What can hang from each mark
k_516: k_114 k_147 k_567 k_690 k_713
k_713: k_516
k_567: k_516 k_763 k_839
k_690: k_516
k_306: k_114
k_114: k_306 k_516
k_763: k_567

Known rows, with every way that one mark hangs from another
k_114{k_306 k_516{k_567 k_690 k_713}}: [+2.08 +0.83 +2.70 -0.11 +1.19 -1.46 +0.78 -1.63 -1.75 -1.98 -2.21 -3.22 +3.47 -0.01 -3.58 -2.66 -2.13 -1.60 -3.72 -0.90 -2.93 -2.18 -0.65 -4.83]
k_690{k_516{k_114{k_306} k_147 k_567 k_713}}: [+1.41 +2.68 +2.78 +3.15 +0.19 +2.42 +1.11 -0.62 -2.64 -1.27 -1.14 -4.13 +2.80 -0.37 -5.73 -2.46 -3.35 -0.24 -3.91 -0.29 -1.25 -1.26 +0.79 -0.60]
k_567{k_516 k_763}: [+3.62 -1.18 -1.51 -0.10 +2.18 -1.74 +3.81 +1.17 +0.06 -4.11 +3.72 +6.54 +1.30 +1.68 +2.58 +3.98 -0.67 +1.66 +0.77 -1.58 +1.86 +0.86 +0.56 +2.60]
k_114{k_306 k_516{k_147 k_690 k_713}}: [+1.50 +1.18 +3.17 +1.07 +0.81 -1.20 -0.09 -2.28 -0.87 -4.43 -0.48 -0.22 +2.50 -0.63 -2.42 -2.96 -3.17 -0.29 -3.92 +0.38 -1.63 -2.57 +0.81 -3.85]
k_516{k_114 k_567}: [+1.45 -0.56 +0.93 +2.42 +2.37 -0.34 +1.05 +1.20 -0.52 -0.80 -0.04 -0.68 +2.11 +1.19 -1.92 +1.67 +1.79 -0.67 -3.00 -2.15 -1.15 +1.90 +0.13 -0.92]
k_306{k_114}: [+1.24 -0.31 -0.59 -0.04 +3.94 -1.93 +2.85 +0.61 -0.58 -1.70 +5.84 +2.86 +0.76 +1.03 +0.69 +2.83 -0.04 -3.98 -3.03 -1.10 +0.02 +3.29 +1.44 -1.33]
k_516{k_147 k_567{k_763} k_713}: [+3.76 +1.13 -0.18 +0.28 +0.69 +0.20 +0.09 -1.01 +2.25 -2.73 -2.53 -1.19 +3.93 +0.14 -4.69 -0.12 +1.56 +1.50 -4.16 -3.18 +0.80 +3.46 -3.01 +2.91]
k_690{k_516{k_114{k_306}}}: [+1.01 +0.16 +1.78 +2.64 +2.38 -1.06 +3.51 +1.63 -3.57 -2.76 +4.80 +2.01 -0.43 +1.64 -0.07 +0.07 -3.01 -1.08 -1.27 +3.11 -1.43 -2.59 +2.06 -2.83]
k_516{k_147 k_713}: [+2.46 +0.62 -0.05 +1.23 +2.16 -0.89 +0.16 +0.42 +0.97 -3.72 +1.34 +1.34 +1.60 -0.22 -1.82 +0.10 +1.82 +0.77 -3.92 -2.53 +0.76 +4.13 +0.32 +1.82]
k_114{k_516{k_713}}: [+2.98 -1.02 +1.48 +1.17 +1.36 -3.19 +2.56 +0.96 -0.49 -4.12 +3.20 +1.42 +1.08 +0.85 +1.40 -0.30 +1.27 +0.26 -2.49 -1.19 -1.46 +2.79 -0.38 -2.46]
k_306{k_114{k_516}}: [+1.55 -0.44 +1.53 +0.98 +2.32 -3.01 +3.53 -0.31 -0.86 -2.99 +6.14 +2.46 +0.76 +1.15 +1.88 +1.65 -1.26 -3.79 -3.07 -0.12 -1.03 +2.45 +0.74 -3.98]
k_713{k_516{k_567 k_690}}: [+2.73 +0.13 -0.33 +0.91 +3.07 -1.41 +1.76 -1.08 -0.91 -0.87 +0.86 +1.10 +2.44 +2.84 -1.97 +3.95 +0.61 -0.32 -2.54 -3.85 -1.49 +1.21 -0.75 -1.38]
k_114{k_306}: [+1.87 -0.73 -0.34 -0.74 +4.37 -3.54 +1.78 +1.85 -0.73 -3.73 +4.19 +3.31 +1.11 +0.36 +1.15 +0.24 -0.23 -2.47 -1.92 +0.21 -0.57 +0.20 +0.93 -1.78]
k_114{k_516{k_567{k_839}}}: [+2.81 -0.39 +1.01 +0.66 +0.61 -3.59 +3.15 -0.21 -1.00 -3.15 +0.90 +0.82 +0.51 +2.31 +0.75 -0.47 +0.89 -1.05 -2.92 -1.50 -0.91 +2.24 -1.88 -0.89]
k_567{k_516{k_147} k_763}: [+3.33 +0.10 -0.99 +0.77 +1.52 -0.60 +2.77 -0.46 +1.13 -5.05 +2.58 +6.46 +1.69 +0.52 +0.99 +3.39 -1.23 +2.42 -0.67 -1.81 +2.85 +1.02 +0.61 +3.89]
k_763{k_567}: [+2.31 -2.92 -0.05 -0.12 +3.81 -3.75 +3.57 +4.36 +1.58 -4.35 +7.34 +4.45 +0.91 +0.53 +2.51 +3.14 +2.53 -2.17 -2.45 -2.61 -1.90 +0.86 +1.17 +0.72]
k_516{k_567 k_690}: [+1.83 +0.32 -0.17 +0.60 +3.80 -1.85 +1.73 +0.03 -0.16 -1.12 -0.38 +0.20 +1.10 +2.05 -3.57 +1.95 +2.33 -0.34 -3.55 -0.82 -0.35 +1.16 -0.69 -1.32]
k_114{k_306 k_516}: [+1.89 -0.91 +1.90 +0.29 +2.41 -4.33 +2.51 +0.86 -1.15 -4.86 +4.52 +3.14 +1.23 +0.41 +2.45 -1.09 -1.43 -2.30 -1.93 +1.46 -1.63 -0.71 +0.37 -4.72]
k_114{k_306 k_516{k_690}}: [+1.13 -0.40 +2.33 +0.44 +2.64 -3.67 +2.09 -0.66 -1.54 -4.32 +2.58 +2.53 +0.95 +1.06 +0.55 -0.96 -2.30 -1.70 -2.39 +2.41 -1.91 -3.27 +0.80 -5.80]
k_516{k_114{k_306} k_147 k_690 k_713}: [+0.16 +0.92 +2.60 +2.07 +1.20 +2.39 -2.08 -2.13 -1.50 -1.67 -2.97 -1.48 +2.80 -0.91 -4.44 -1.75 -3.16 +0.26 -3.64 -1.17 -1.54 -3.52 +3.20 -1.59]
k_690{k_516{k_114{k_306} k_147 k_567}}: [+0.77 +2.28 +2.70 +3.65 +1.20 +1.08 +2.04 -0.37 -2.10 -2.07 +0.78 -1.32 +1.61 +0.42 -4.57 -1.23 -3.04 -0.96 -3.85 +1.58 -0.45 -1.75 +0.88 -1.18]

Rows
[+1.18 -0.26 +1.29 +1.09 +2.44 -0.46 +0.53 +0.80 -1.52 -0.61 -0.65 -1.28 +3.18 -0.05 -2.18 -0.46 -0.70 -2.29 -2.73 -1.38 -1.91 -0.89 +0.73 -1.95] : k_516{k_114{k_306} k_567}
[+1.65 -0.31 +0.80 +0.83 +1.34 +1.50 +1.13 +0.76 -3.37 -1.41 +0.15 +0.84 +3.04 -1.14 +0.67 +0.75 -3.70 -0.11 +0.06 -4.24 -0.83 -1.32 +4.53 +0.55] : k_567{k_516{k_114{k_306} k_713}}
[+3.12 +1.59 -0.30 -0.64 -0.45 +1.06 -0.07 -3.38 +0.36 -1.81 -5.81 -1.85 +2.38 +1.57 -6.00 -1.21 -0.69 +1.93 -3.80 -3.13 +0.21 -0.10 -2.30 +3.65] : k_516{k_147 k_567{k_763 k_839} k_690 k_713}
[+4.30 -0.88 -1.63 -0.58 +1.13 -0.39 +3.09 +0.80 -0.34 -3.41 +1.66 +4.11 +2.28 +0.90 +1.29 +2.84 -0.95 +2.27 +0.70 -3.51 +1.16 +1.46 +0.59 +3.20] : k_567{k_516{k_713} k_763}
[+2.21 +1.07 +1.56 +0.18 -0.68 -0.85 +2.39 -3.50 +0.09 -2.70 +0.88 +0.18 +2.17 +1.12 -1.35 -0.09 -2.94 -2.76 -4.14 -1.57 -0.13 +1.62 -1.80 -0.19] : k_306{k_114{k_516{k_147 k_567{k_763 k_839}}}}
[+0.99 +1.35 +2.37 +2.48 +1.49 +1.91 -1.07 -3.42 -1.58 -0.72 -2.09 -1.28 +4.54 +0.51 -4.13 +1.31 -3.53 -0.85 -3.43 -3.72 -2.20 -2.91 +1.43 -1.93] : k_713{k_516{k_114{k_306} k_147 k_567 k_690}}
[+1.71 -0.03 +0.98 -0.75 +0.47 +0.70 +0.66 -2.66 -2.27 -0.62 -4.57 -1.19 +2.29 +2.14 -3.30 -0.95 -3.92 -0.71 -1.50 -0.71 -2.25 -5.81 -0.12 -0.51] : k_516{k_114{k_306} k_567{k_763 k_839} k_690}
[+2.34 +0.14 -0.85 +0.35 +2.45 -0.05 +2.21 +0.22 -2.14 -1.92 +0.46 +2.39 +1.31 +0.63 -0.74 +2.73 -0.98 +1.72 -0.68 -3.70 +0.68 +0.38 +3.15 +1.24] : k_567{k_516{k_690 k_713}}
[+0.99 +1.20 +2.43 +1.42 +1.12 +2.04 -1.04 -3.27 +0.28 -1.72 -4.44 -1.16 +4.02 +0.06 -5.80 -0.80 -3.22 +0.28 -3.66 +0.28 -0.98 -4.69 -0.36 -1.30] : k_516{k_114{k_306} k_147 k_567{k_763} k_690}
[+1.44 -2.73 +1.00 +1.36 +2.09 -0.46 +3.62 +3.40 -0.35 -3.09 +5.53 +4.15 +2.08 -0.33 +3.14 +4.60 -0.84 -1.05 -0.28 -4.87 -1.65 -1.54 +4.34 +2.00] : k_763{k_567{k_516{k_114}}}
[+3.85 +2.35 +0.13 +1.00 -1.04 +0.25 +3.20 -1.26 -1.08 -2.79 -0.91 -1.07 +0.82 +2.31 -4.29 -1.30 -1.52 +1.80 -3.08 -0.96 +0.69 +1.24 -2.67 +3.87] : k_690{k_516{k_147 k_567{k_763 k_839} k_713}}
[+1.68 -0.23 +1.08 +2.58 +1.90 +0.55 +0.92 -1.48 -1.94 +0.23 -0.60 -0.41 +3.06 +2.86 -2.23 +3.85 -0.64 +0.04 -2.04 -3.97 -2.60 -0.56 +0.61 -2.05] : k_713{k_516{k_114 k_567 k_690}}
[+3.82 +0.40 -0.89 +0.42 +0.54 +0.82 +1.78 -0.75 +0.72 -4.13 +0.52 +3.93 +2.74 -0.29 -0.29 +2.10 -1.44 +3.08 -0.81 -3.83 +2.37 +1.59 +0.58 +4.42] : k_567{k_516{k_147 k_713} k_763}
[+3.05 +0.47 +2.41 -0.76 +0.48 -1.34 +1.18 -2.22 -0.84 -2.61 -2.71 -2.42 +4.21 +0.69 -3.20 -2.49 -2.81 -0.63 -2.75 -0.20 -2.88 -3.26 -2.21 -4.36] : k_114{k_306 k_516{k_567{k_763} k_690 k_713}}
[+2.14 +0.80 +1.62 +1.86 +1.27 +0.02 +3.37 +0.33 -2.27 -1.88 +1.48 -0.39 +1.66 +2.11 -2.71 -0.17 -3.34 -0.57 -1.42 +2.59 -1.44 -3.13 -0.73 -1.98] : k_690{k_516{k_114{k_306} k_567{k_763}}}
[+2.64 +0.87 +1.96 +0.95 -0.95 -1.50 +1.78 -3.73 +0.53 -3.93 -2.47 +1.05 +1.15 +2.39 -2.63 -0.86 -1.34 +1.31 -3.69 +0.08 -0.13 -1.31 -2.86 -0.10] : k_114{k_516{k_147 k_567{k_763 k_839} k_690}}
[+1.45 +1.27 +2.02 +4.48 +0.48 +1.42 +2.07 +0.41 -2.02 -2.61 +2.15 +0.00 +0.25 +0.85 -2.91 -0.08 -1.50 +1.73 -3.04 +0.47 -0.21 +0.60 +1.71 +0.32] : k_690{k_516{k_114 k_147 k_713}}
[+1.64 +0.48 +2.10 -0.66 +0.85 -2.74 +1.94 -2.24 -2.57 -2.71 -1.45 -0.72 +1.44 +1.55 -1.30 -2.53 -3.04 -2.26 -2.95 +0.01 -2.32 -3.36 -0.50 -3.52] : k_114{k_306 k_516{k_567{k_839} k_690}}
[+3.20 +1.44 +0.05 +1.71 +1.84 -1.04 +3.96 +1.68 -1.92 -1.64 +2.01 -1.81 +0.82 +2.01 -3.69 +0.22 +0.78 +0.15 -3.13 -0.65 -0.39 +3.01 -1.16 -0.01] : k_690{k_516{k_567 k_713}}
[+3.66 -0.12 +1.20 -0.56 -1.14 -1.42 +2.15 -2.58 -1.01 -2.44 -3.37 -1.33 +1.83 +2.72 -2.37 -1.40 -1.02 +1.17 -2.39 -1.80 -2.01 -0.97 -2.69 -0.64] : k_114{k_516{k_567{k_763 k_839} k_690 k_713}}
[+0.68 -0.39 +1.72 +0.87 +2.13 +0.98 -0.64 -0.45 -2.84 -0.72 -1.76 -1.33 +2.30 +0.37 -2.60 -0.90 -2.56 -0.54 -2.10 -1.03 -2.87 -3.90 +3.19 -3.08] : k_516{k_114{k_306} k_690 k_713}
[+3.79 -0.51 -1.72 -1.31 +1.32 -2.45 +2.94 +0.12 +0.16 -2.68 -0.36 +1.76 +0.97 +2.91 -0.65 +1.02 +1.24 -0.24 -1.79 -2.04 +0.10 +1.88 -3.03 +2.82] : k_516{k_567{k_763 k_839}}
[+2.25 -2.45 +0.44 -0.10 -0.35 +0.78 +2.93 +2.24 -2.03 -2.09 +2.19 +1.87 +1.83 -0.10 +2.67 +2.24 -2.39 -0.70 +0.02 -7.70 -2.30 -1.86 +4.64 +4.70] : k_763{k_567{k_516{k_114 k_713} k_839}}
[+0.42 +2.15 +2.68 +1.73 +0.85 +3.37 -2.52 -2.66 -1.28 -0.05 -6.06 -5.16 +4.60 -1.25 -7.55 -2.30 -2.61 -0.10 -4.81 -2.71 -1.79 -2.77 +1.57 -1.12] : k_516{k_114{k_306} k_147 k_567 k_690 k_713}
[+2.17 +0.33 +1.11 +2.29 -0.40 +3.51 +0.35 -2.57 -0.71 -2.28 -2.79 +2.11 +2.88 +0.20 -2.56 +2.12 -3.49 +4.23 -0.78 -3.02 +0.91 -2.74 +2.48 +2.76] : k_567{k_516{k_114 k_147 k_690 k_713} k_763}
[+1.93 +0.69 +1.30 +0.46 -0.72 +1.20 -0.38 -2.62 -0.42 -2.25 -3.92 -0.83 +3.19 +0.37 -2.94 -2.01 -3.57 -0.70 -2.78 -1.68 -0.41 -2.57 -0.80 +2.29] : k_516{k_114{k_306} k_147 k_567{k_763 k_839}}
[+1.10 -0.81 +1.57 +1.56 +2.52 -0.20 +0.52 -1.21 -2.93 -1.35 +1.70 +2.07 +2.42 +1.79 +0.19 +2.71 -3.63 -1.16 -0.78 -2.21 -3.20 -3.82 +2.83 -3.53] : k_713{k_516{k_114{k_306} k_690}}
[+2.68 +1.24 -0.45 +1.06 +1.58 -2.31 +5.00 +1.17 -2.62 -2.21 +2.75 +0.76 -1.34 +3.56 -1.73 +0.50 -0.06 -0.73 -2.41 +0.20 +0.25 +1.65 -1.05 +1.46] : k_690{k_516{k_567{k_839}}}
[+3.31 +2.06 -0.02 +1.36 +0.02 -0.97 +4.14 -1.02 -0.80 -3.68 +1.11 +1.51 -0.29 +2.95 -3.15 -0.03 -1.28 +1.11 -2.88 +1.06 +1.43 +0.73 -2.69 +3.26] : k_690{k_516{k_147 k_567{k_763 k_839}}}
[+1.57 +0.41 +1.79 +2.34 +1.41 +0.24 +2.75 +1.40 -4.04 -2.07 +2.69 -0.64 +0.77 +0.95 -1.50 -1.21 -3.31 -0.59 -1.44 +1.21 -2.11 -1.99 +2.19 -2.23] : k_690{k_516{k_114{k_306} k_713}}
[+1.20 +0.35 +2.66 +2.77 +1.70 -2.48 +1.56 -1.62 +0.42 -4.99 +2.29 +3.32 +0.17 +1.22 -0.83 +0.32 +0.11 +0.84 -3.89 +1.58 +0.04 -0.12 +0.15 -3.02] : k_114{k_516{k_147 k_690}}
[+3.52 +0.35 -0.54 -0.60 +1.74 -0.22 +1.11 -0.91 +0.44 -1.00 -3.25 -1.58 +3.10 +1.82 -4.90 +0.84 +1.32 +1.37 -2.75 -2.16 -0.84 +0.40 -2.41 -0.09] : k_516{k_567{k_763} k_690 k_713}
[+1.99 +1.14 +1.71 +2.30 -0.35 +3.42 -1.29 -3.10 +0.80 -0.68 -6.02 -3.28 +4.10 +0.50 -7.07 -0.20 -0.68 +2.66 -4.06 -2.36 -0.75 -1.49 -0.84 +0.64] : k_516{k_114 k_147 k_567{k_763} k_690 k_713}
[+1.15 +1.68 +2.56 +3.37 +0.61 +1.49 +1.58 -0.02 -2.87 -3.00 +1.58 -0.85 +1.31 -0.05 -3.07 -2.05 -3.99 +0.06 -2.95 +1.05 -0.93 -1.89 +2.25 -0.90] : k_690{k_516{k_114{k_306} k_147 k_713}}
